What can hang from each mark:
G: D
M: V X
K: D
V: D M
J: D M
R: B G X
X: D M
D: B G K L V X
A: M
L: M
B: R

Every row comes from one small tree of marks. The marks that hang from a mark follow it in brackets, in alphabetical order. Every link used is in the known rows. Which tree was each row made from?
In the rows, zero is written as 128.
Known rows:
L(M(V(D) X)): [203 140 138 144 109 158 105  43 169 144 126 144  97 182 107 143 149 146
 182  99 161 158 140 138  86 133  89 173 128 135  97 123 164 134 157 101
 120]
X(D(B(R) G)): [134 139 132 119 125  98 118  46 127 161 147 151 155 144 125 113  93 141
 186 103 151 137 108 139  96 127 144 138 115 133 117 119 191 157 121 147
 155]
A(M(X(D(G L)))): [170 116 103 153 120 158 111  44 161 157 139 160 148 162 117 149 130 134
 170 101 160 154 124 128  85 140 125 167  78 127  82 135 150 167 135 120
 153]
R(B G X(D M)): [166 149 161 140  92  93  98  72 125 144 119 164 105 184 119 157 126 129
 171 126 139 138  67 159  47 167 109 126 100 117  96 140 175 195 155 133
 199]
A(M(V)): [191 122 113 160 117 136  91  52 184 127 138 148 123 166 120 127 129 134
 173 111 162 164 168 127  82 138  62 181 108 129  97 116 152 171 143 103
 151]
D(B G K L(M) V): [152 115 175 102 138 122 114 144  99 165 123 130 157 106 172 174  96 107
 143 104 126 127  69 166 137 137 229  66 128 252 109 124 160 147 158 148
 176]
M(V X): [172 139 134 152 116 162 122  42 166 145 129 154 124 193 106 144 120 138
 172 116 142 139 139 148  70 129  72 170 118 121  74  99 155 139 152 106
 127]
M(X): [159 123 125 146 114 148 128  27 159 178 121 162 128 178 101 142 111 120
 170  96 163 136 118 139  70 138 113 164 104 119  70 106 163 134 137 109
 140]
K(D(L)): [168 100 139 150 118 134 119  71 154 167 119 122 108 142 126 147  95 120
 194 117 183 132 148 138 110 174  94 177 102 121  74 115 138 116 131 125
 157]
V(M): [177 126 134 124 104 114 100  13 140 150 130 139 108 171 126 119 108 111
 182 103 169 132 150 130  87 155 103 197 121 111  79 122 165 168 141 115
 157]
B(R(G(D(L)))): [150 132 155 164  97  75  96 108 158 163 123 155 113 117 130 110 113 156
 168  96 139 152 139 138  82 153 112 157 119 130  91 110 166 158 127 106
 175]
R(G X(M)): [185 132 151 153 108 108  94  82 154 148 120 151 119 152 109 151 139 125
 182 119 140 137  76 158  56 153 112 133 117 116  88 111 174 191 164 105
 178]
K(D(L V(M))): [176 109 145 128 128 138 113  70 123 156 124 106 110 151 143 153  92 119
 199 121 180 124 142 147 119 181 112 178 101 127  56 129 140 136 141 133
 167]
X(D(L) M(V)): [154 145 132 166 152 180  97  25 112 160 153 166 144 174 121 119 120 130
 184 100 114 166 120 160  86 135 105 147 108 143 107 136 181 176 139 145
 166]
M(X(D(B(R) K V))): [150 142 119 136 128 152 134  54 122 185 129 164 153 162 114 145 106 134
 165  98 147 130 101 150  85 140 158 128  87 150  70 128 165 137 130 128
 151]
K(D(G)): [161 109 139 130 129 113 119  58 151 162 133 112 116 149 116 147  99 128
 208 119 190 134 120 148  99 161  97 172 113 110  90 112 157 128 129 131
 150]
V(D): [171 127 130 147 109 123  96  44 140 142 132 142  97 159 112 134  95 136
 196 100 178 144 140 138  81 128  93 184 119 119  68 117 157 141 140 119
 158]
A(M): [181 112 106 158 115 127  95  42 178 152 134 153 127 156 117 127 124 120
 172  97 176 160 154 119  82 144  90 177  97 128  94 121 158 167 132 105
 160]
K(D(L(M) V X)): [184  98 149 144 139 145 107  91 142 167 123 108 124 129 145 153 111 130
 198  97 175 137 118 147 130 173 122 160 115 136  91 110 143 118 132 121
 162]
D(G V X(M)): [148 117 154 128 176 127  88  67 110 161 163 132 176 140 143 142 107 126
 192  73 132 148  40 174  95 118 165 116 146 156 121  94 188 180 132 133
 186]
B(R(G)): [162 140 153 154  98  75 102 102 176 155 121 152 118 134 122 103 108 141
 172  92 151 144 142 127  79 150 103 153 121 119  95 115 167 160 135 106
 171]
D(G K): [144 126 149 136 135 122 117  90 130 172 126 145 137 129 123 133  94 120
 165 106 135 143  86 160  92 137 154 118 122 171  97 114 159 139 136 137
 164]
D(B L V X(M)): [152  93 154 137 148 123  91  93 113 165 146 148 183 122 170 169  97 103
 159  72 138 124  76 159 116 125 184 106 134 202 116  87 168 171 135 118
 196]
A(M(V(D))): [198 124 110 162 113 138  83  58 176 115 144 145 114 165 119 138 128 144
 182 112 169 163 169 128  83 131  61 189 107 127  86 124 143 172 146 103
 153]
D(B G K L(M)): [155 103 166 118 115 111 118 132 132 168 121 146 148 103 158 171 107 109
 139 103 134 129  86 150 127 136 208  88 129 235 126 117 150 139 149 133
 162]
V(D(K L)): [169 119 141 161 109 146 103  98 125 150 121 150 104 130 129 148  90 131
 172 104 152 140 132 145  99 136 130 156 108 163  57 127 126 129 144 126
 172]
J(D M(X)): [158 109  97 173  79 148 139  62 123 196 139 169 144 185 131 172  97  99
 176 102 137 118 121 142 108 145 104 158 111  94  65 133 162 124 143 107
 158]
M(V X(D(G K L))): [155 148 139 150 131 187 129  70 129 149 132 156 147 171 118 149 115 151
 168 123 110 141 109 164  89 131 119 143 103 143  74 121 144 138 152 138
 136]
K(D(B(R(X(M))) G)): [169  99 133 123 116  87 122  90 161 152 146 124 130 139 123 163 112 133
 202 123 190 120 108 136  96 151 118 145 121 134 107 110 157 146 124 112
 156]
V(M(X)): [178 125 127 124 102 133 113  10 143 158 129 147 116 184 118 141 118 115
 177 102 170 124 137 132  79 151 115 197 108 108  65 124 156 164 144 108
 148]
K(D(B)): [168 104 128 132 113  98 118  51 159 167 127 122 118 150 119 158  97 115
 197 116 209 121 144 140 100 164  96 171 107 126  93 107 157 124 126 115
 148]
J(D(G K)): [144 122 141 164 111 134 130  83 122 195 133 149 134 142 131 146 101 107
 166  91 126 137  92 152 116 148 130 127 133 139  90 120 156 128 141 102
 194]

Which tree is each row?
[185 129 104 167 121 178 107  62 164 142 136 161 141 167 118 150 137 144
 163 114 142 157 146 136  87 141  97 166  80 139  78 135 135 162 143 113
 146]	A(M(V X(D(K L))))
[189 138 148 159  96  95  99 123 173 127 135 155 111 142 116 124 134 158
 184 114 136 143 119 132  66 138  93 143 130 119  89 116 157 181 148  93
 174]	B(R(G X(M(V(D)))))
[178 123 151 139  93 118 113  64 153 131 132 167  93 201 119 148 123 122
 164 132 142 139 101 136  49 144  72 135 131 137  99 111 163 171 146 109
 179]	R(B X(M(V)))
[166  91 172 120 118 101  97 117 157 136 142 135 169 108 171 166 118 133
 162  90 136 129  84 145 132 115 171 123 162 191 156  76 156 152 145 116
 152]	D(B G L(M(V)) X)
[174 128 155 156 124 145  94 110 139 116 139 136 124 138 139 147 103 156
 180 115 126 144 123 160 102 119  98 157 140 153  88 100 130 142 151 122
 157]	M(V(D(G K L X)))
[179 132 151 150  88  83 112 123 182 142 118 151 113 132 118 110 121 150
 175 114 143 135 123 122  75 149 102 143 125 111  86 106 160 163 142  97
 169]	B(R(G X))
[182 142 130 154 109 163 112  50 155 126 136 149 110 192 105 157 119 153
 185 117 152 139 141 149  70 119  70 182 117 118  58 110 142 139 155 105
 130]	M(V(D) X)
[173 132 131 157 134 135  86  32 140 141 157 158 122 180 113 145 123 122
 186  96 152 154 128 155  67 119  85 155 131 151 106 118 177 178 145 109
 163]	X(M(V(D(B))))
[192 149 134 142 120 169 113  25 161 161 125 149 113 185 106 126 148 145
 180  99 148 162 134 141  90 141  95 164 119 129 109 126 180 136 150 115
 116]	L(M(V X(D)))
[164 122 143 111 113  85 118  98 141 146 134 141 142 142 140 132  93 126
 169 110 159 118 115 130  95 131 143 114 131 165  90  97 180 159 137 110
 171]	D(B(R(X)) V)
[166 112 139 166 122  80  90 135 153 178 140 171 173  97 140 159 124 126
 148  66 141 129  82 152  92 134 175  97 126 198 139 101 151 168 117  88
 190]	D(B(R(G)) K X(M))
[183 103 133 121 122  91 105  86 143 152 142 109 137 132 146 158 102 135
 202 102 198 111 129 137 118 164 123 169 119 128  94 106 146 142 119 106
 166]	K(D(B(R) V(M) X))
[173 122  97 155 125 158 111  45 157 163 138 162 148 160 110 149 133 135
 169 101 161 155 119 134  80 142 127 160  75 132  82 139 149 164 131 117
 152]	A(M(X(D(G K))))
[160  95 156 131 147 131 111 104 128 157 135 103 144 122 151 162  90 134
 202 108 165 128  92 159 127 161 137 152 120 134  87 101 140 129 131 137
 171]	K(D(G L V X))
[180 132 147 157  98  91 106 115 176 148 129 159 119 138 115 117 133 145
 176 107 138 140 111 128  65 146 108 134 125 120  95 114 167 179 141  95
 177]	B(R(G X(M)))
[178 138 132 136 125 159 120  34 147 186 121 153 122 164 107 133 142 133
 174  88 153 157 102 142  92 145 143 144 110 144 108 135 179 132 141 123
 129]	L(M(X(D(G K))))
[189 120 140 139  97 139  93  80 110 131 128 138  95 141 142 156 100 130
 177 110 159 126 145 139 104 149 137 188 109 150  45 147 116 158 152 121
 175]	V(D(K L) M)
[170 106 160 131 134 142  93  86 111 149 131 127 151 129 172 138  93 121
 172  85 134 126 106 149 126 149 157 158 130 150  77  99 145 161 142 125
 188]	D(L V(M) X)
[132 122 136 144 133 102  95  61  91 191 130 149 125 118 136 149 101 141
 161 104 146 151 103 180  90 145 150 130 114 188  82  97 184 140 117 122
 173]	G(D(B K V))
[151 117 147 172 122 140  95  77 120 184 118 156 102 113 134 133 129 154
 155 106 123 173 128 167 100 154 123 150 119 181  91 105 160 126 125 116
 159]	G(D(K L(M(V))))
[192 121 114 152 115 126  86  81 167 115 147 144 127 152 126 155 126 143
 175 116 164 155 150 135  89 126  90 167 109 153  94 124 139 174 147 107
 156]	A(M(V(D(B G K))))
[150 125 156  72 129  78 103  55 100 136 150 116 153 154 157 159  84 108
 181 110 165 111  88 158 106 128 175 133 136 169  97 112 188 187 152 141
 172]	D(B G V(M))
[160 107 167 109 107 115 119  96 152 142 134 143 148 141 153 175 118 122
 155 110 142 126 101 143 115 121 166 121 140 195 125 102 162 152 160 125
 140]	D(B G L(M(V X)))
[156 123  94 148 105 146 125  39 122 175 134 168 148 183 119 146  92 120
 186 115 149 128 126 147  85 137 115 163  90 103  70 134 176 137 133 150
 124]	J(M(X(D)))
[153 121 161 154 122 158 128 116 101 192 128 136 135 132 157 156 105 105
 158  88 109 142  81 158 142 154 166 103 136 175  87 133 153 129 157 114
 203]	J(D(G K L(M) V))
[137  96 172 118 149 115 108 163  96 160 135 132 195  82 185 181  78 118
 145  92 117 113  43 175 139 125 234  71 135 235 110  88 140 148 139 139
 194]	D(B G K L V X)
[153 130 156  89 128  79 112 128 101 146 147 129 157 121 160 154  89 124
 158 109 142 112  86 153 114 135 205  96 129 211  94 128 159 176 140 131
 184]	D(B(R) G K V(M))
[145 110 144 161 115 125  93  44 128 186 122 154 100 124 132 125 125 149
 168  98 142 172 129 154  95 151 117 171 123 152  94  98 179 134 121 116
 156]	G(D(L(M)))
[155 145 144 134 143 165 110  40 103 173 124 142 133 154 135 108 102 130
 182  97 135 157 118 151 115 152 143 143 102 143  88 137 186 145 141 160
 161]	X(D(L(M) V))
[135 115 129 159 111  85 101  76 126 189 131 165 120 106 127 134 112 152
 156 101 148 153 124 157  84 142 135 142 117 177  97  95 173 135 103 104
 166]	G(D(B(R) K))
[175 142 147 134  96  96 106  81 141 143 111 144 131 142 117 145 120 141
 184 133 147 123  85 156  75 155 124 137 105 106  86 110 176 174 160 126
 165]	R(G X(D(B)))
[159 121 138 127 113 100 103  90 121 142 138 141 124 131 127 167  89 133
 180 107 170 128 102 154  93 118 152 138 123 173  85 118 149 145 141 127
 165]	V(D(B G K))
[162 107 136 134 125  96  84  65 131 137 162 144 145 136 131 171 106 137
 196  84 174 132  82 153  88 103 145 153 140 151 113 100 163 168 132 114
 171]	V(D(B G X(M)))
[161 111 170 120 116 118 115 139 135 151 125 143 146 109 160 171 111 118
 141 113 124 131  96 155 128 131 188  90 137 236 127 114 146 142 158 131
 156]	D(B G K L(M(V)))
[189 115 120 150 110 127  86  79 169 108 148 143 127 153 133 154 123 141
 177 116 164 152 156 130  92 124  86 174 111 148  93 121 138 177 150 109
 157]	A(M(V(D(B G L))))
[204 133 144 145 113 132  91  69 163 141 127 138 105 152 125 136 139 143
 179  94 159 156 138 141 102 132 101 157 143 161 122 113 163 136 150 101
 134]	L(M(V(D(B K X))))
[135 133 174 153  87  49  76  72 129 162 114 153  97 148 138 155 106 142
 158  97 155 151 100 170  61 169 103 162 115 129 104 106 171 164 131 120
 197]	R(B G(D(X)))
[141 130 131 138 125 165 133  35 130 177 130 160 148 168 114 143 107 134
 175 103 139 137  96 148  86 135 145 152  93 122  74 121 164 140 138 141
 145]	M(X(D(G L)))
[135 119 175 113 146 134 113  97 104 150 133 125 147 136 158 138  75 116
 172 109 124 137  85 160 116 135 167 119 129 172  77 109 169 157 155 159
 181]	D(G L V)
[168 101 145 141  99  88 117 110 164 158 122 125 120 125 139 161  97 125
 184 116 188 116 150 133 113 171 114 159 104 141  89 114 137 132 133 113
 165]	K(D(B(R(G)) L))
[184 102 142 152 105 125  92 115 136 149 126 148 127 108 146 170 110 136
 166  85 162 131 113 142 117 127 162 141 126 187  98 110 128 130 138 107
 167]	V(D(B K L(M) X))
[135 156 138 127 160 151 116  57  83 175 134 139 151 145 125 116  88 136
 185 107 126 150  80 173 102 143 162 118 100 151  85 136 183 148 134 170
 168]	X(D(G K V))
[170 135 137 156 142 142  86  37 137 139 160 153 121 178 111 140 124 129
 192  98 143 161 116 159  66 118  86 156 134 144 104 121 176 180 147 117
 163]	X(M(V(D(G))))
